Each row comes from the steps of one path. Every step used is in the known rows, and no mark comes twice. Write the path behind each row, first mark first.
(in the rows, 128 means zero)
Known rows
N -> F -> D -> P: [148 148 125 172 138 129 115  51  99  92 153 108 160 136 145 252 148 123
 135 149 137  84  99 147 106 109 136 128 119 121 171 143 173 162 143 148
 172]
T -> N -> K: [132 136 139 145 143 147 121 147 156 110 112 142 140  96  98 129 128  58
 123 120 184 112 151 138  99 124 116 120 150 134 135 106 144 131 129 182
 118]
Y -> N -> F -> D: [104 155 101 131  90 113  97  59 130  84 110 120 161 124 152 213 119 142
 136 157 114 109 106 133 118 140 134 108 109 131 146 172 142 181 161 176
 164]
N -> Z: [111 136 110 184 111 147 109  66 146  64 136 143 116 115 107 154 151 133
 123  84 119 133 162 114 115 134 128 144  96  74 164 124 156 143 100 160
 146]
P -> D: [153 114 109 155 124 152  96  84 158  84 106 103 128 134 112 123 160 139
 140  44 128 105 105 107 115 121 102 153 109 138 118 135 148 169 118 126
 189]
Y -> N -> G -> E: [100 147 107 152  80 102  96  83 161  39  85 134 122 147  92 174 117 108
 119 158 108  96 132  95 150 153 150 108 108 147 126 131 101 166 124 155
 152]
Y -> N -> Z -> Q: [ 89 141  91 162 103 122 107  74 159 101 126 123 106  94 154 161 108 154
 116 123  86 134 144 150 104 184 131 106 124  88 147 127 139 150 132 126
 121]
M -> Q: [114 110  99 145 140 120 119 100 132  65 106 127 143 112 108 144 139  82
 124  91 144 160 106 137 121 137 111 140  90 115 135  97 188 124 119 128
 167]
M -> Q -> K: [142 116 102 161 130 105 114 101 153  58  95 170 134 109 113 156 111  45
 134 108 138 172 104 151 131 166 112 138  98 154 128  97 174 144 125 115
 178]
K -> N: [132 114 124 150 112  91  91 105 138  66 143 112 158 133 106 120 148 152
 124  90 107 132 140 118 125 134 135 131 113 117 128 144 173 150 136 128
 179]
H -> E: [105 119 104 172 111 142 142  46 162  33 119 135 134 110  79 147 163 142
 141 115 143  89 137  95 107 137  84 130  90  78 132 108 135 161 119 163
 171]
F -> D: [129 121 130 170 138 131 132  87 114  78 128 147 146 101 139 163 130 135
 118  82 143 111 125 139 146 106 134 140  84 146 171 146 187 152 144 176
 176]
T -> N: [ 99 131 124 149 159 144 129 143 167  73 111 114 135 104 113 120 162 108
 130  97 185 107 146 126 110 124 114 138 134 115 156 120 142 132 122 180
 143]
P -> D -> F -> N -> K: [199 113 116 143 102 143 110 150 130 158 103 103 113  88 109  97 109  86
 135  89 140  89 125 109 136 122 131 151 144 157  87 160 120 157 130 133
 188]
K -> N -> G -> E: [130 127 136 164  98  87  86  92 141  28 130 117 145 158  88 140 140 119
 118 133 104  97 148  87 151 133 164 133 109 136 132 146 119 146 118 132
 164]
F -> N -> T: [119 118 100 161 133 140 135 135 129 149 112  84 110 119  72 119 139 105
 144  81 149  81 148  95 150 143 134 168 128 111 150 147 171 113 120 146
 194]
Z -> Q -> K -> N -> G: [146  92 147 193 112  76  83 120 153 106 134 118 127 122 126 157  68 110
 114 144  82 125 121 148 112 189 157 131 139 178 134 137 134 147 147  81
 131]
G -> N -> F -> D: [112 128 112 160 132 136  99  75 136 107 118 143 156 118 128 207 181 142
 142 108 108  73  97 130 110  84 150 156 107 137 142 128 120 180 132 177
 153]
D -> F: [121  99 116 169  68 126 120 113 126 118 110 121 126  89 100 110 129 150
 111 115 134 118 131 138 112 112 144 138 121 132 113 132 143 164 129 178
 170]
Y -> N -> G -> E -> H: [ 86 133 104 147  94  98 104  85 148  37  66 120 105 156  81 147 118 104
 132 155 135  74 138 139 164 174 136 106 120 137 123 118 105 170 133 174
 149]
G -> E -> H: [109 124 105 179 127 115 146  65 147  43  64 142  97 128  74  94 173 130
 134 107 163  46 152 153 158 153 111 133 112 124 111  80 127 163 120 198
 162]
Z -> Q: [115  95 124 188 134 118 123  98 147 138 115 105 118  89 122 137 118 163
 102 109 109  99 116 145  89 156 127 134 125 137 132  96 158 137 136 127
 123]
T -> N -> K -> Q -> M: [ 83 141 131 142 153 164 104 180 165 155 109  99 144 102 100 156  98  78
 119  99 175 131 169 144 105 118 145 121 140 131 115 111 164 112 159 188
 131]
N -> Y: [162 122 125 171  95 131  94  96 124  89  97 130 171 115  94 123 133 126
 108 110 135  99 124  97 104 115 108 158 137 114 131  99 214 169 138 167
 144]
T -> N -> Z -> Q: [ 86 136 117 169 169 160 130 127 170  93 138 110 108  80 158 129 145 120
 123 103 157 108 170 150  89 154 124 139 146  77 180 115 125 114 114 156
  94]
D -> P: [153 131 118 182 148 119 121  86 126  87 149 111 136 135  96 195 158 120
 120 107 142 105 117 142 109 123 120 124 127 119 150  95 192 150 121 116
 175]
Q -> M: [ 73 116 121 158 123 147 101 106 138 100  81  91 149 124  86 186 125 164
  99  62 154 133 132 126 127 115 119 150  89 150 116 113 201 158 133 156
 184]
N -> K: [159 121 137 170  98 127 107  93 131 130 108 160 140 107  72 150 110  83
 106 116 130 122 135 128 101 128 123 116 121 145 112 100 167 148 129 160
 136]
T -> N -> Y: [135 138 127 145 141 151 110 149 148  75  98 117 169 102 117 103 151  96
 122 112 189  92 142 108 100 113 101 157 165 105 154 104 185 147 138 186
 125]
F -> D -> P: [158 133 129 179 169 127 139  85  97  77 164 134 145 116 145 213 139 118
 120  97 151 100 114 162 141 105 135 128 105 141 188 131 212 148 143 136
 191]
T -> N -> G: [ 91 120 140 153 148 145 105 159 156  66 111  94 135 135 100 155 135  80
 125 123 180 109 143 106 113 121 139 146 134 127 173 135 122 125 115 171
 123]
K -> Q: [102 118 114 181 125 124 102 121 161 132 135 104 131 120  95 133 128 145
 132  94  98 127 147 111 111 132 161 132 103 101 123 116 163 130 150 170
 155]
K -> Q -> Z: [ 97 111 114 195 112 141 104  79 140  90 158  95 151 110 119 117 141 133
 131  98  79 137 150 109 123 167 141 131 123 103 130 116 133 120 118 150
 139]
Y -> N: [103 136  97 136  92 106 101  91 156  79 100 126 137 119 111 151 124 143
 124 113 113 132 124 125 123 156 119 106 111 126 125 129 155 170 141 149
 166]

Write each row's path
[120 120 119 174 122 105  95  85 143  85 171 108 129 107 149 130 128 163
 118  95  80 137 160 142 106 164 145 131 125  80 153 144 156 127 127 102
 135]  K -> N -> Z -> Q
[ 92 153 114 158 152 166 125 120 166  52 133 130 121 104 130 132 166 100
 136  89 175 121 179 127 110 131 121 145 129  68 182 130 131 124 104 182
 129]  T -> N -> Z
[125 104 144 157 100  90  67 119 126  56 145  91 157 161  89 150 119 123
 121 116 103 134 136  98 130 133 159 135 115 128 147 162 156 138 129 120
 159]  K -> N -> G
[ 86 122 119 162 125 122  87  94 141  96 149  83 140 111 146 161 114 179
 104  75  97 145 163 151 115 153 142 137 114  96 141 145 184 131 135 100
 149]  K -> N -> Z -> Q -> M
[ 95 156  87 148  89 125  98  66 159  59 124 140 120 118 128 164 129 134
 128 109 103 147 155 127 123 162 124 110 104  81 150 141 148 161 122 152
 153]  Y -> N -> Z
[203 113 106 143 102 147 100 150 122 126  96  82 138  90 126  75 129 118
 138  84 143  72 116  86 137 114 118 182 156 134 102 162 154 171 137 139
 194]  P -> D -> F -> N -> Y
[173 110 104 146 113 141 113 146 139 127 105  79 110  94 122  88 137 127
 142  71 140  84 120 100 144 123 128 168 134 143 103 172 121 159 126 131
 208]  P -> D -> F -> N
[ 95 126 114 143  85 105  79 105 147  73 100 106 135 149  94 187  98 112
 118 143 109 133 120 106 126 155 145 111 110 140 141 147 138 162 135 144
 148]  Y -> N -> G
[120 133 126 166 113 133 107  56 115  93 121 121 161 123 137 211 139 140
 132 137 128  92 108 126 110 112 138 140 101 131 156 158 152 167 144 185
 161]  N -> F -> D
[109 103  99 159 125 139 124  61 112  21 130 120 164 102 131 133 152  72
 124  92 128 165 108 135 133 172  91 138 108 116 140  97 159 115  88 108
 151]  M -> Q -> Z
[134 111  91 143 105 104 103 104 139  72 121 141 140 136 112 131 112  48
 154  90 123 178 117 165 134 169 124 141 115 135 135 136 189 129 132  95
 206]  M -> Q -> K -> N -> T
[115 130 131 186 104 121 106  81 148  44  94 136 122 148  71 165 139 105
 109 139 125  76 136  82 142 125 155 142  99 145 138 114 104 149 102 163
 146]  N -> G -> E
[152 121 114 195 108 114 133 144 143 147 123 129  84  48 143 117  82 105
 122 142 115 107 160 144 139 179 161 155 144 129 134 151 109 141 130 132
 150]  D -> F -> N -> Z -> Q -> K
[ 72  98 126 175 141 138 111 111 143 150  93  72 130  94 121 178 100 186
  83  84 130 115 119 156 103 143 127 143 113 158 116  97 191 141 144 123
 143]  Z -> Q -> M
[121 102  99 161  84 142 141 156 114 171 111  84 104  91  85  92 122 120
 136 107 149  83 152 120 144 129 153 164 142 120 130 164 148 129 128 169
 198]  D -> F -> N -> T
[183 108 138 186 108  80  88 108 146 115 121 133 154  94 143 118  81 126
 110 135  88 114 118 149 100 182 127 140 163 159 121 114 185 167 164  93
 132]  Z -> Q -> K -> N -> Y
[ 99 115 102 188 147 146 109  89 167 125 133 144 104  89 129 155 169 155
 120  73  84  96 134 148  94 131 146 155 119  95 147  85 117 147 105 127
 110]  G -> N -> Z -> Q
[171 115 128 158  91 115 127 165 112 168 107 125 122  65  89 109  91  80
 111 145 143  98 150 117 139 131 154 135 143 149 101 141 137 139 137 166
 161]  D -> F -> N -> K
[ 55 144  90 150 106 136  96  83 159 110 106  98 118  98 150 193  92 171
 103 101 102 146 147 158 113 175 129 114 113 104 135 128 164 152 140 119
 137]  Y -> N -> Z -> Q -> M
[153 104 132 188 122  75 102 106 162 112 129 131 129  97 141 131  90 135
 119 123  85 126 123 162 111 188 137 126 139 169 121 125 150 154 152  89
 147]  Z -> Q -> K -> N
[186 113 110 148 107 142 101 168 140 191 122  84 107  88 115  90  95  89
 146  96 116  96 136 107 134 126 158 147 144 139  79 164 117 140 151 143
 186]  P -> D -> F -> N -> K -> Q
[138 138 112 166 159 133 107  69 122 107 145 131 156 132 133 246 189 127
 143 117 116  60  87 153 107  82 147 146 123 131 154 116 139 176 133 143
 164]  G -> N -> F -> D -> P
[142 103 131 205 124 103 117  99 165 129 104 144 110  87 128 147  91 125
 113 124 105 116 115 162  99 188 128 133 132 176 125  97 144 158 140 114
 133]  Z -> Q -> K
[197 127 134 170  88  82  73 102 144  62 118 161 173 127 113 119 104  97
 128 120 106 131 132 118 125 157 120 147 145 151 122 135 195 185 156 122
 173]  Q -> K -> N -> Y
[ 91 145 120 142 137 147 108 113 163  82 107  89 155 125 115 162 170 110
 142 146 175  88 133 117  81 127 117 139 148 103 145 132 110 147 124 190
 126]  T -> N -> F
[124 119 123 154 103 131 109 194 119 210 103  82 125  72  89 137  62 100
 108 127 137 116 163 123 145 124 180 139 131 147  80 145 160 125 164 174
 171]  D -> F -> N -> K -> Q -> M
[141 108 115 160 106 112 131 159 120 138 108 101 116  74 101 101 122 125
 121 124 144  93 145 107 150 130 151 155 130 132 118 152 137 142 132 164
 181]  D -> F -> N
[135  98 118 186 102 102 109 103 155 144 133 118 116 113 127 122  91 127
 130 107  89 118 128 175 104 189 138 136 151 157 131 134 163 142 147  93
 160]  Z -> Q -> K -> N -> T
[155 102  89 143  93 167 122 141 133 160 107  65  99 111 107  81 138 119
 157  58 146  78 124 115 140 119 131 178 145 130 115 180 131 146 120 135
 222]  P -> D -> F -> N -> T
[163 140 134 165  98  84  84  70 134  61 135 153 165 132 147 188 108 108
 146 143 101 125 120 143 132 149 146 132 117 166 138 183 144 184 159 134
 187]  Q -> K -> N -> F -> D
[173 116 118 161  93 119 115 163 103 139  97 104 146  71 105  86 111 115
 112 137 147  78 142  91 139 119 141 170 156 123 117 142 175 156 147 173
 168]  D -> F -> N -> Y
[164 122 130 172 103  77  90 101 159  59 126 159 147 126 110 134 114 109
 136 107 102 146 136 135 136 163 130 131 119 160 122 145 156 173 141 116
 188]  Q -> K -> N
[133 127 107 168 101 129 127 138 121 119 127 113 102  72 116 111 126 119
 124 117 136 107 174 106 149 135 159 159 123  88 141 163 124 134 115 166
 169]  D -> F -> N -> Z
[117 139 107 155  73 123  92  81 140 118 138 129 151 105 118 143  88  85
 123 143  71 152 146 133 121 186 136  79 142 126 100 122 132 140 145 145
 125]  Y -> N -> K -> Q -> Z
[123 121 124 172 160 104 128 139 134  64  75  96  93 138  60 125 133  75
 135 138 166  32 158  92 194 164 147 159 121 138 140 123 108 126 118 164
 156]  F -> N -> G -> E -> H
[137 118 131 191  94 143 102  83 127 130 149 130 153 101  96 132 105  77
 119 121  83 139 151 123 110 160 140 110 137 124 107 103 139 120 125 152
 115]  N -> K -> Q -> Z
[166 100 118 150 108 141  96 158 129 122 107  66 109 117 110 115 115 102
 137  95 136  86 118  86 148 121 149 172 131 151 119 184 104 151 122 125
 192]  P -> D -> F -> N -> G
[154 111 124 175  89 130 123 150 104 167 142 101 133  60 110  92  88  76
 120 149 105 112 164 115 147 161 167 131 158 132  96 146 110 113 133 159
 144]  D -> F -> N -> K -> Q -> Z
[156 141 121 180  98  97  88  77 161  41 148 172 128 126 124 145 117 102
 142 101  93 161 163 136 136 172 138 135 113 119 144 155 147 163 125 118
 176]  Q -> K -> N -> Z
[156 134 127 168  82  76  72  71 159  68 126 137 158 145 112 171 120 111
 147 151  94 130 124 125 108 166 136 131 130 151 111 158 128 182 143 125
 175]  Q -> K -> N -> F
